Known rows, with every way that one mark hangs from another
j728(j216(j370(j126) j418(j156)) j523): [ 24.6  15.6  -6.1  -3.5  -8.8  31.2   2.3  -1.3 -29.0  -7.1  -7.6 -21.7
 -10.1  -5.1 -17.0  -0.5  -7.6  -1.9   1.0   7.5  37.5 -10.3  31.3   5.2]
j523(j728(j126(j370) j216(j418(j156)))): [ -0.5  23.2 -19.2 -10.1  -6.2  28.3  -4.1   2.9 -16.8   4.9 -12.1 -28.2
  -7.2 -16.8 -22.2 -41.0   1.8 -37.3   8.4   0.8   7.2 -13.2  14.2   0.5]
j156(j370(j126 j216(j418))): [ -7.1 -10.0  -8.6  -1.2  -5.7  42.8  -6.7  -9.9 -11.2 -10.9  10.7  -2.7
 -18.0 -16.3 -14.5 -30.2  -2.2  -0.8   4.9  16.5  31.2 -29.0   7.6  14.4]
j370(j126 j216(j418(j156)) j523(j728)): [  5.2 -19.4  -3.3  -0.2  -8.5  34.0 -22.5  -7.8  10.2  10.5   2.4  -6.9
 -10.4 -16.4 -17.9 -75.0   3.7 -20.9  -0.9   5.6  24.2 -18.9  24.3  11.3]
j418(j216(j370 j728)): [-11.7   2.3  -1.1  -0.8 -12.0  38.0 -21.4   2.3 -36.7  12.5 -13.2  -5.7
  -7.8 -19.3  -3.0  19.8  -8.9  16.7   9.4   5.2   7.5 -16.8  20.9   3.2]
j216(j370 j418): [  2.9  -1.8   4.0  -2.7 -11.5  43.8 -12.3  -0.1 -39.5   5.6 -13.0  -1.1
 -11.5  -6.2 -11.9  -2.9  -9.4 -15.7   8.0  11.0  14.7 -19.0  11.1   1.2]
j418(j156 j216(j370(j126))): [ -8.3 -18.6  -2.0  -0.5  -7.7  38.7 -14.0   1.1 -28.9   9.8 -14.1  -6.3
 -12.1 -19.6   1.5  -4.5  -5.3   9.3   9.4   3.4  29.2 -18.7  35.2   3.4]
j418(j156 j216(j728)): [ -0.7  -8.4  -4.3  -2.6 -11.7  32.1 -18.3   4.2 -24.5  20.3 -14.5  -6.0
  -6.0 -19.1  -5.9   5.0  -8.8  12.1   7.4   2.0   3.7  -6.2  21.1   6.4]
j523(j728): [-33.9   1.9 -10.2   1.1  -6.9  49.6 -25.1  -2.3 -21.6  23.1  -6.4 -10.5
  -9.9  -9.8   2.7 -21.5   6.5 -48.3  -3.5   8.3  -0.3 -11.0 -17.1   6.9]
j370(j126 j216 j523(j728)): [-18.2  -6.2 -11.2   4.3  -5.1  41.1 -33.3 -12.9   7.1   9.3  11.4 -11.6
 -14.5 -18.6  -3.1 -58.3  16.5 -28.0  -8.2   3.7  17.7 -17.0  -1.9  12.0]
j728(j126 j216(j370) j523): [  2.7  35.9 -14.1  -2.2  -9.9  34.1 -10.0   1.0 -44.1  -0.6  -6.0 -35.8
 -10.8  -9.9  -1.0  23.3   3.3 -12.4  -1.7  -1.3  22.6  -3.9   4.0  -2.7]
j728(j126(j370(j523)) j216(j418)): [ 19.1  32.6 -13.8  -8.9  -3.9  23.2 -12.9  -7.9 -12.3  -5.1   0.5 -25.1
 -14.6 -14.9 -23.1 -21.2   9.6 -12.9  11.3  -1.7   4.1 -13.2   7.5  -1.7]
j156(j418): [ -9.0  -2.2  -7.5   0.5  -6.6  46.2 -12.9   0.1 -19.7   3.5   0.9  -2.1
 -12.6  -7.6   1.3 -10.8   2.8 -22.1   8.2  16.3   9.1 -10.6 -25.2  12.7]
j126(j370(j216 j523(j728))): [-12.0  14.5 -17.2   3.0  -2.5  37.5 -31.8 -10.6   3.6  13.3  16.2 -21.2
 -12.8 -14.3 -10.4 -61.8  11.7 -29.4   2.3  -3.2  -3.9  -8.0  -3.6  12.1]
j728(j126 j523): [-20.3  23.8  -9.6  -2.2  -8.8  42.0 -22.8  -0.1 -34.3  12.6  -5.3 -28.0
 -16.1 -11.7   5.3   9.8   9.4  -9.5  -2.3   2.3  12.3  -2.6  -4.5   2.9]
j418(j156 j216(j370)): [  1.2 -14.5  -1.7   0.0 -10.3  38.0 -14.1   4.0 -36.6  17.4 -17.5  -8.1
  -7.5 -13.4  -1.3   3.0 -12.6   0.4  11.9   0.6  15.0 -10.1  29.3   0.3]
j216(j418 j728): [  2.5   4.4   0.9  -5.2 -12.9  37.9 -15.3   0.1 -27.6   9.5 -10.0   1.3
  -9.9 -11.6 -15.8  -1.2  -5.8  -4.5   3.8  12.6   3.0 -14.5   4.4   7.3]
j523(j370(j216(j418)) j728): [-18.4  -2.6  -8.9   1.2  -9.3  51.3 -22.2  -4.7 -13.5   2.1   2.9  -7.4
 -11.6 -19.6 -25.6 -74.4   0.1 -42.0  -8.5  13.0   8.1 -21.3  -3.6   9.2]
j216(j370(j126 j523) j418 j728): [  4.7  -2.2  10.3  -1.4 -12.1  29.8 -19.3  -5.3 -16.7   6.9  -6.2   5.9
 -12.4 -14.1 -13.2   1.6  -0.5  15.2  13.4  10.8  24.2 -24.4  32.8   6.5]
j523(j370(j126)): [-28.7  -1.2  -7.5   3.4  -4.4  48.9 -18.7  -6.8 -22.2   2.8   1.4  -1.4
 -19.7 -20.5  -4.5 -20.1  11.8 -21.4  -2.7  11.2  19.2 -16.3  -8.2   9.0]
j126(j370): [-13.2  19.3 -13.5  -1.7  -2.1  41.2 -18.2  -3.9 -25.4   9.0   1.9 -13.5
 -16.0 -10.4  -4.7 -11.0   5.3 -18.8   6.5   1.8  -2.4  -5.6 -10.1   8.5]
j216(j418 j728(j126 j523(j370))): [-16.9  27.6  -1.7  -4.0 -13.5  38.2 -18.2   2.0 -32.1   4.9  -6.9 -17.4
 -13.7 -20.1 -20.0  -1.2   1.4   9.6   3.3  11.2  12.2 -12.0  14.2   5.3]
j523(j370(j216) j728): [-27.5  -0.5 -15.0   5.9  -7.7  52.3 -26.9  -4.8 -14.6   8.5   7.3 -11.4
 -11.5 -20.6 -12.3 -61.9   5.7 -46.1 -10.7   7.2   7.1 -12.9 -15.0  10.5]
j126(j370(j523(j728))): [-28.4  17.2 -12.4   2.4  -0.9  38.1 -30.3  -9.7  -1.2  24.6   5.1 -16.4
 -12.7  -8.9  -3.0 -32.8  12.4 -36.2   9.6   1.3  -9.3  -7.8  -5.3   9.1]

Rows
[-27.6  21.1  -7.7   2.5  -7.9  42.5 -25.6  -3.5 -25.8   9.7  -0.2 -19.5
 -12.3 -21.3 -10.5   6.2   0.1  18.4  -0.8   8.0   1.2  -6.8  10.2  10.1] -> j418(j216(j728(j523(j370))))
[-14.6   8.3 -15.6   2.1  -2.1  34.9 -22.1 -13.0   3.2   7.7   4.4 -17.0
 -11.2 -14.0  -2.3 -27.3  18.5 -42.5  -6.9   4.8  12.3 -14.2 -10.4   6.7] -> j370(j126 j523(j728(j216)))
[-35.5  -6.9  -8.3  -0.1  -3.4  38.6  -8.1  -3.9  -4.5  -3.9   6.8   1.4
 -13.1 -23.4   2.7  10.7   0.2  28.7  23.3  24.5  20.9 -30.6   5.4  21.3] -> j156(j370(j126) j418(j216(j728)))
[ 26.5   4.7 -11.5  -5.9  -7.2  33.6  -8.4  -0.8 -16.4  -0.2   2.3 -13.0
 -12.3 -12.9 -27.8 -56.5  -8.3  -5.8   6.5   0.8  10.5  -8.0  18.0  10.2] -> j126(j370(j216(j418(j156))))
[ -5.1  -7.3   1.1   2.7  -7.3  36.9 -28.8  -6.9 -22.1  15.6  -6.4  -9.0
 -11.5 -12.5   0.8   4.0  -2.0   3.2  12.2   0.6   8.0 -15.4  19.9  -0.3] -> j418(j216(j370(j523)))
[ 44.9  -2.8   1.3  -1.2 -11.4  22.8  -3.5  -2.6 -21.2   7.1 -10.0  -8.5
  -4.3  -2.4 -22.0  -7.1 -12.3 -17.0  11.6   0.8  19.9  -8.0  28.6  -0.8] -> j728(j216(j370(j523) j418(j156)))
[ -4.7   1.6   5.9  -4.4 -12.8  37.4 -12.2   0.5 -30.4   0.6 -11.5   4.3
 -12.7 -16.1 -12.5   3.5  -5.4  10.1   8.1  15.1  25.9 -26.7  25.4   7.2] -> j216(j370(j126) j418 j728)
[ 22.9  -0.9  -6.7  -4.2  -9.0  18.7   1.7  -4.5 -12.1   6.7  -4.7 -13.7
  -7.2  -8.9 -16.5   1.7  -4.4 -12.8  21.5   3.8  21.6 -13.2  21.4   1.0] -> j728(j126 j216(j418(j156(j370(j523)))))
[-17.2  -5.7 -14.2   3.1  -4.1  43.6 -11.7  -9.6 -13.6  -4.8  16.3  -5.5
 -17.9 -16.8  -1.0 -18.8   2.9  -6.0   2.0  10.5  30.1 -20.2  -3.3  15.9] -> j156(j370(j126 j216))
[-23.8 -20.7   0.4   3.6  -6.8  34.7 -26.0  -4.8  -4.6  23.7 -10.9  -9.3
  -8.4 -18.3   2.5 -24.5   1.9  -6.5  12.5   2.2  21.6 -21.4  39.7   4.0] -> j418(j156 j216(j370(j126 j523(j728))))
[ -9.5   6.9  -1.9   0.0 -11.0  32.0 -15.7   2.7 -27.5  12.2 -10.3 -16.7
  -9.8 -18.3  -0.9  18.4  -7.5  39.0   8.5   3.9  27.3 -10.3  47.2   9.7] -> j418(j156 j216(j370(j126) j728(j523)))
[ -5.8   2.0 -11.0   2.9 -10.4  36.9 -13.4  -2.4 -21.2   6.1  11.9  -3.7
  -9.3 -15.5  -7.7  -1.3  -7.7   2.9   6.9   8.6  13.3 -11.7  -1.0  16.2] -> j156(j370(j216(j728)))
[ 11.7   8.3  -7.0   2.2  -5.1  30.0 -14.2 -10.5 -17.1  -1.1   2.4 -11.2
 -12.9 -10.7  -3.5   3.3   8.2 -14.0   2.1   1.9  26.4 -13.9   7.4   2.7] -> j728(j216(j370(j126 j523)))
[-27.0  43.4 -15.9  -6.9  -6.1  31.8 -25.6   1.1 -25.8   8.0  -2.4 -37.6
 -15.2 -25.3  -4.8  10.7   5.7  34.2   9.7  -1.8  -2.0  -7.6  20.3   6.4] -> j418(j216(j728(j126(j370) j523)))
[-21.8  13.7  -3.0   0.2  -7.7  39.6 -15.9  -0.1 -18.2  -5.6   0.7 -14.7
 -12.9 -19.5   2.6  13.3  -1.1  40.0  12.6  17.3  27.5 -21.1  21.1  16.4] -> j156(j418(j216(j370(j126) j728(j523))))
[ -8.1   5.4 -10.9   0.9  -3.6  33.6  -9.9 -12.6   0.8   9.1   4.6 -12.4
  -6.7  -3.7 -15.5 -14.6   0.0 -42.2  11.2  12.9   5.9 -20.7  -2.3   7.3] -> j156(j370(j523(j728(j216(j418)))))
[-13.9  -1.6  -5.9  -2.2  -8.1  40.1 -17.9   1.5 -15.6   3.8  -3.7  -3.7
  -8.9 -20.1  -2.9   0.0  -2.6  13.7  12.3  16.3   2.3 -16.6  -4.9  13.3] -> j156(j418(j216(j728)))
[-14.8  -2.9 -12.9   4.0  -5.9  48.1 -20.4  -7.7 -17.0  -7.7  11.8  -5.8
 -19.4 -25.8 -11.9 -48.2  10.4 -15.3 -10.4   7.6  25.0 -16.4  -6.3  12.0] -> j523(j370(j126 j216))
[ -4.4  21.8 -19.6  -5.0  -6.1  37.5 -21.1  -0.6 -24.6  -2.0   7.2 -25.1
 -17.6 -23.9  -8.9 -37.6   8.6  -7.8   2.2  -5.4   9.0  -9.9  -2.8   5.6] -> j728(j126(j370(j216)))
[-35.3  18.2 -10.2  -1.8  -7.7  35.4 -11.3   2.4 -16.8   2.3   3.0 -22.4
 -11.1 -19.6   4.1  29.6  -1.8  35.4  24.9  17.9  15.5 -18.4   8.8  15.3] -> j156(j370 j418(j216(j728(j126 j523))))
[-20.4  20.5  -4.6  -3.1 -12.3  35.9 -17.3   7.7 -32.1   1.2  -7.1 -23.7
  -9.5 -21.1   2.2  22.5  -3.6  36.0  18.1  11.3  18.9 -17.2  20.5   8.0] -> j156(j418(j216(j370 j728(j126 j523))))
[  5.8  24.4 -16.4  -2.2  -7.8  33.7 -20.2  -1.9 -19.9   2.6  11.8 -13.9
 -12.6 -19.7 -15.4 -26.7   0.1   4.5   1.5  -0.2   0.6  -5.4  -0.3  14.5] -> j126(j370(j216(j728)))
[-14.1   4.8  -0.3   0.4 -11.2  38.2 -16.6   0.3 -32.8   7.7  -6.5   1.5
 -12.4 -17.5   0.3  16.3   0.5   6.5   5.6   8.6  24.8 -18.2  14.2   8.7] -> j216(j370(j126) j728)
[  7.0 -14.8 -11.9   3.8  -8.7  36.6  -5.2  -1.8 -20.4  10.7   7.4  -5.5
  -9.0  -9.2  -6.1 -17.9 -11.5 -12.6   9.1   3.8  20.9  -5.6   6.0  13.1] -> j418(j156(j370(j216)))
[-25.5   2.1  -9.8  -2.4 -11.7  47.9 -23.1  -0.3 -18.9   0.9  -2.4 -14.4
 -12.6 -27.6 -22.7 -71.7   5.7 -35.8  -5.5   9.6  14.0 -25.0   1.8   3.5] -> j523(j370(j216(j418)) j728(j126))
[-26.4  40.7 -16.0  -6.5  -4.7  33.2 -18.9   3.2 -15.1  -1.7   3.3 -33.1
 -14.7 -24.2  -3.8   2.2   5.5  38.3  19.5   8.1   2.5 -12.3  10.1  13.2] -> j156(j418(j216(j728(j126(j370) j523))))
[ -7.5  -4.6   2.5   4.0  -6.7  37.2 -23.2  -8.7 -18.4  11.1  -0.9  -2.0
 -16.1 -10.8   3.5   1.1   7.6  -6.6   8.2   4.3  25.2 -16.6  13.5   4.7] -> j216(j370(j126 j523))
[-28.8  -5.1 -13.2   4.0  -6.6  38.0 -18.9  -5.2   8.9   6.8  16.4 -13.1
 -10.2 -16.6   1.2 -41.8   9.0 -23.0  19.3  13.3  19.6 -22.4  -9.3  15.6] -> j156(j370(j216 j523(j728(j126))) j418)
[-36.4  18.6  -8.7   2.1  -5.7  42.8 -25.8  -6.7 -17.1   2.4   2.9 -17.7
 -17.1 -27.8  -7.2  -0.4   7.5  26.6  -3.0  10.5  14.1 -14.6  16.5  12.9] -> j418(j216(j728(j523(j370(j126)))))
[  1.7  -6.8  -8.2  -0.6  -7.8  42.8  -7.7  -6.7 -19.5  -3.2   8.5  -4.5
 -13.2  -9.8 -17.1 -24.5 -10.1 -10.4   6.4  13.4  16.7 -21.0   1.5  11.9] -> j156(j370(j216(j418)))
[  3.5  -7.5   8.6  -0.5  -7.9  36.5 -18.6  -8.9 -17.4   3.8  -5.6   1.3
 -15.8 -10.1  -9.9 -11.4   2.4  -2.7  10.7   9.9  27.0 -24.8  24.8   3.8] -> j216(j370(j126 j523) j418)
[ 19.7  -8.2  -5.9  -0.8  -4.0  22.5   2.6 -10.9   0.8  -0.4   3.6  -4.7
 -10.7  -7.4 -17.6  -6.7  -3.1  -8.2  16.3   9.9  29.9 -17.8  22.1   9.3] -> j728(j216(j418(j156(j370(j126 j523)))))
[  9.2  13.3 -12.8  -2.0  -4.1  30.4   9.3  -7.9 -14.1  -5.7   3.4 -21.0
 -11.7  -4.0 -15.3   5.5  -6.6  -1.8   7.5  13.5  34.1 -11.9  19.7  12.4] -> j728(j216(j418(j156(j370(j126)))) j523)
